In the rows, zero is written as 128.
Known rows, with every way that one mark hangs from another:
pamefer{duvabu sivisa}: [101 108 117 144  77 136 123 119 142 124 151  97 139 149 154  92 162 106
 172 138 160 145 146  98 120 145 134 107 137 111]
gulubop{gapano{guma} vofizo}: [163  89 118 124 123  97 100 110  92 146 152 108 128 136 110 140 128 146
 118 131 136 101 148 156  81 139 123  92 106 182]
sivisa{guma{gapano gegof}}: [ 70 118 101 164 132 129 112 143 162 149 131 125 103 153 145 136 130 153
 132 183 130 134 142 158 170 119 110 135 136 144]
vamid{vofizo{teris}}: [121 156 129 102 158  99 100 130 134 111 152 165 127 151 127 147 144 160
 149 155 165 118 110 109 132 136 121 189 114 138]
gegof{guma{duvabu{pamefer{sivisa}} gapano}}: [134  66 112 148 105 132 118  99 132 146 137  91  94 152 167 112 128 154
 133 171 162 126 122 136 147 191 140 133 145 122]
guma{duvabu gapano lura sivisa{pamefer}}: [ 90  54 150 169  91 165 103 116 185 145 150  99  82 153 171  99 162 149
 133 192 157 173 155 105 154 152 113 141 118 102]
zifimap{vofizo{vamid}}: [138 161 136  96 131  99 101 154  89 134 133 121 132 154 112 146 144 145
 136 155 100 117 107 125 134 121 122 194  99 119]
guma{lura sivisa{pamefer}}: [ 78  90 156 149 136 166 133 123 169 126 132 130  98 156 153 101 167 130
 137 175 142 155 147 113 136 124 133 140 122 128]
lura{guma}: [121 125 104 128 123 133 142 120 142 134 100 132 113 143 167 117 130 143
 130 164 101 132 127 152 123 132 114 161 134 139]
pamefer{duvabu sivisa{guma}}: [ 79  96 119 145  83 130 136 115 151 132 135 111 130 159 162  91 172 119
 175 164 160 148 146 132 132 130 134 132 133 125]
sivisa{guma{duvabu gapano gegof lura} pamefer}: [ 71  61 143 168 108 157 135 103 205 154 103 115 102 174 166 122 184 171
 119 221 151 144 135 166 178 115 122 194 114 129]
guma{gapano gegof}: [ 89 135 103 169 122 138  95 150 153 141 149 109 111 143 134 140 115 140
 126 158 130 131 142 120 162 140 107 105 142 129]
gapano{guma{duvabu lura sivisa}}: [110  56 137 164  83 127  99 104 156 153 114 113 116 146 149  95 175 117
 128 182 149 134 157 128 120 147 125 142 121 137]
teris{vofizo{vamid}}: [143 156 113 100 129 124  91 161  93 129 161 163 133 141 126 145 125 176
 118 129 134 114  86 144 109  99 115 148  87 111]
gulubop{gapano{guma{gegof lura}} vofizo{vamid zifimap}}: [125 130 147 112 126 117  96 123  99 170 159  93 128 205 108 128 187 155
 118 134 139 114 118 120 121 132 107 144  93 203]
vofizo{teris vamid zifimap}: [109 187 168  85 156 103 110 117  96 151 151 157 120 194 113 119 165 169
 156  99 141 135  56  89 178 122 125 199 131 148]
guma{duvabu gegof lura sivisa}: [ 60  83 141 180  85 189 106 135 198 124 130 104 118 154 151  98 197 118
 118 194 153 122 150  91 126 146 112 165 121 105]
pamefer{duvabu sivisa{guma{gapano gegof}}}: [ 49 101  97 177  81 139 110 134 171 142 153  95 117 170 168  99 161 130
 175 189 163 149 159 126 161 139 117 116 144 124]
pamefer{duvabu sivisa{guma{gapano lura}}}: [ 69  81 107 162  77 144 134 121 160 145 159  94 108 165 180  87 175 133
 160 175 160 172 160 117 143 147 128 123 132 118]
pamefer{duvabu}: [131 120 132 118  74 124 129 117 137 129 135 105 147 126 138 125 153 107
 143 143 153 139 133 114 115 126 130 132 126 117]
gegof{guma{duvabu lura sivisa{pamefer}}}: [103  56 169 136 101 168 135  93 184 127 123 120 101 151 167  78 193 143
 145 192 156 119 119 139 134 163 146 191 107 139]
gegof{guma{duvabu gapano lura}}: [136  72 131 135  86 145 132 100 158 144 148 102 103 136 163  95 159 155
 119 164 142 122 116 135 137 185 134 169 111 131]
gulubop{gapano vofizo{teris vamid zifimap}}: [133 161 163  71 156 109 102 114  77 144 192 131 117 187 100 133 159 185
 139  87 150 113  77  93 122 140 112 166 102 171]
gapano{guma{duvabu{pamefer} sivisa}}: [129  56 128 157 100 103  89  99 124 161  92 109 112 149 144 135 136 122
 121 192 160 134 152 139 126 140 128 124 152 128]
sivisa{guma pamefer}: [102  97 148 122 147 124 150 105 153 137  95 150 111 154 145 130 148 156
 145 174 136 140 120 185 160  92 140 170 119 153]
gulubop{vofizo{teris vamid}}: [116 146 133  97 136 124 121 138  92 105 180 150 130 157 107 133 141 176
 114 115 146 107  57 132 111 125 115 179 126 128]
gulubop{gapano{guma{gegof lura}} vofizo{teris vamid}}: [108 109 129 125 141 115  94 110 100 143 180 137 121 190 106 134 194 196
 107 154 138  81  86 150 103 132 124 160 116 185]

Rows:
[ 79  82 158 142  90 164 133 115 178 126 138 111 111 151 161  99 187 117
 149 190 162 162 149 104 127 122 135 141 122 118] : guma{lura sivisa{pamefer{duvabu}}}
[146  57 127 134 102 142 140  94 139 151 126  91  96 141 167 124 147 157
  91 183 154 130 114 136 137 182 141 163 132 120] : gegof{guma{duvabu{pamefer} gapano lura}}
[106  56 146 153 103 164 125 114 153 136 114  97  99 146 157 123 169 126
  92 191 164 148 148  97 113 151 130 153 135  88] : guma{duvabu{pamefer} lura sivisa}
[109  88  90 168 102 142 115 119 164 158  87  90  99 164 182 148 128 157
  99 222 130 135 140 146 150 148  96 165 155 108] : lura{guma{duvabu{pamefer} gapano gegof}}
[112  50 128 150  99 153 117 109 152 148 143  92  76 145 174 109 149 146
 110 199 163 138 132 113 135 191 132 147 138 118] : gegof{guma{duvabu{pamefer} gapano lura sivisa}}
[ 55  79 123 199  79 181  85 144 198 144 158  90  92 155 161  99 168 132
 120 196 155 144 161  83 147 165  95 135 126 100] : guma{duvabu gapano gegof lura sivisa}
[ 86  83  80 185 103 151 111 120 167 151  99  84  94 181 192 124 133 153
 119 216 137 143 149 134 152 163  99 149 163 103] : lura{guma{duvabu{pamefer{sivisa}} gapano gegof}}
[117 172 158  78 144 116 120 133  90 124 173 140 135 180 106 131 145 161
 127  97 154 123  62  96 137 129 105 195 117 147] : gulubop{vofizo{teris vamid zifimap}}
[ 98  95 141 165  91 177 131 115 185 129 113 104 140 151 142 116 197 128
  99 178 145 110 130 118 127 137 121 183 113 107] : guma{duvabu gegof lura}
[ 91  58 170 153  97 174 125 105 187 129 120 114 107 153 161  95 188 133
 132 185 159 151 143 111 133 135 131 171 112 107] : guma{duvabu lura sivisa{pamefer}}
[ 77  80 113 192 101 152  74 139 164 150 136  81  89 154 154 142 125 135
 113 211 169 144 159  97 155 155  97 112 157  93] : guma{duvabu{pamefer} gapano gegof sivisa}
[ 69  63 119 197  97 176  92 135 180 151 136  79  86 161 162 133 154 135
  89 221 166 153 161  87 146 162 104 129 148  90] : guma{duvabu{pamefer} gapano gegof lura sivisa}
[ 63  82 114 185  92 162  95 125 202 148 109 109  86 169 191 106 146 156
 152 232 132 146 151 142 166 144  87 166 137 123] : lura{guma{duvabu gapano gegof sivisa{pamefer}}}
[118  59 134 157 109 162 145  98 147 136 108  87 117 164 162 118 174 134
  96 172 165 142 140 106 118 156 142 149 138  86] : guma{duvabu{pamefer{sivisa}} lura}
[ 76  78  92 185  96 155  93 133 172 155 104  91  80 165 188 132 128 148
 117 236 137 145 157 125 147 160  88 150 160 105] : lura{guma{duvabu{pamefer} gapano gegof sivisa}}
[106  56 165 130 113 152 163  83 181 141  85 129 114 161 161 115 195 162
 120 196 150 145 121 175 149 104 146 214 100 132] : sivisa{guma{duvabu lura} pamefer}
[ 67  97  94 186  81 158  85 141 191 145 124 104  89 159 186 101 139 145
 143 215 127 142 156 123 151 160  78 157 140 114] : lura{guma{duvabu gapano gegof sivisa}}
[ 68 100 110 175  88 166 105 131 192 131  99 115 109 157 178  97 166 132
 141 210 126 120 147 129 130 143  91 180 133 121] : lura{guma{duvabu gegof sivisa}}
[130  73 123 165 104 108 100  95 136 162  72 104 139 159 132 157 150 128
 100 200 152 104 136 162 137 124 130 146 153 137] : gapano{guma{duvabu{pamefer} gegof}}
[ 94  74 148 154  84 170 117 124 173 129 135 106 109 139 155  92 181 121
 123 166 152 141 149  91 113 154 121 158 113 100] : guma{duvabu lura sivisa}
[124  76 106 150 107 143 139  99 144 141  81 103 107 168 185 117 145 147
 123 190 135 137 136 141 122 154 121 170 149 104] : lura{guma{duvabu{pamefer{sivisa}}}}
[120 183 155  85 164  93 101 125 135 130 145 153 129 174 125 144 147 147
 164 136 175 134 112  72 158 142 114 202 106 154] : vamid{vofizo{teris zifimap}}
[129  74 127 150 112 141 128 103 130 133 107  94 119 155 152 128 143 130
 117 159 166 133 137 114 124 152 136 134 149  90] : guma{duvabu{pamefer{sivisa}}}
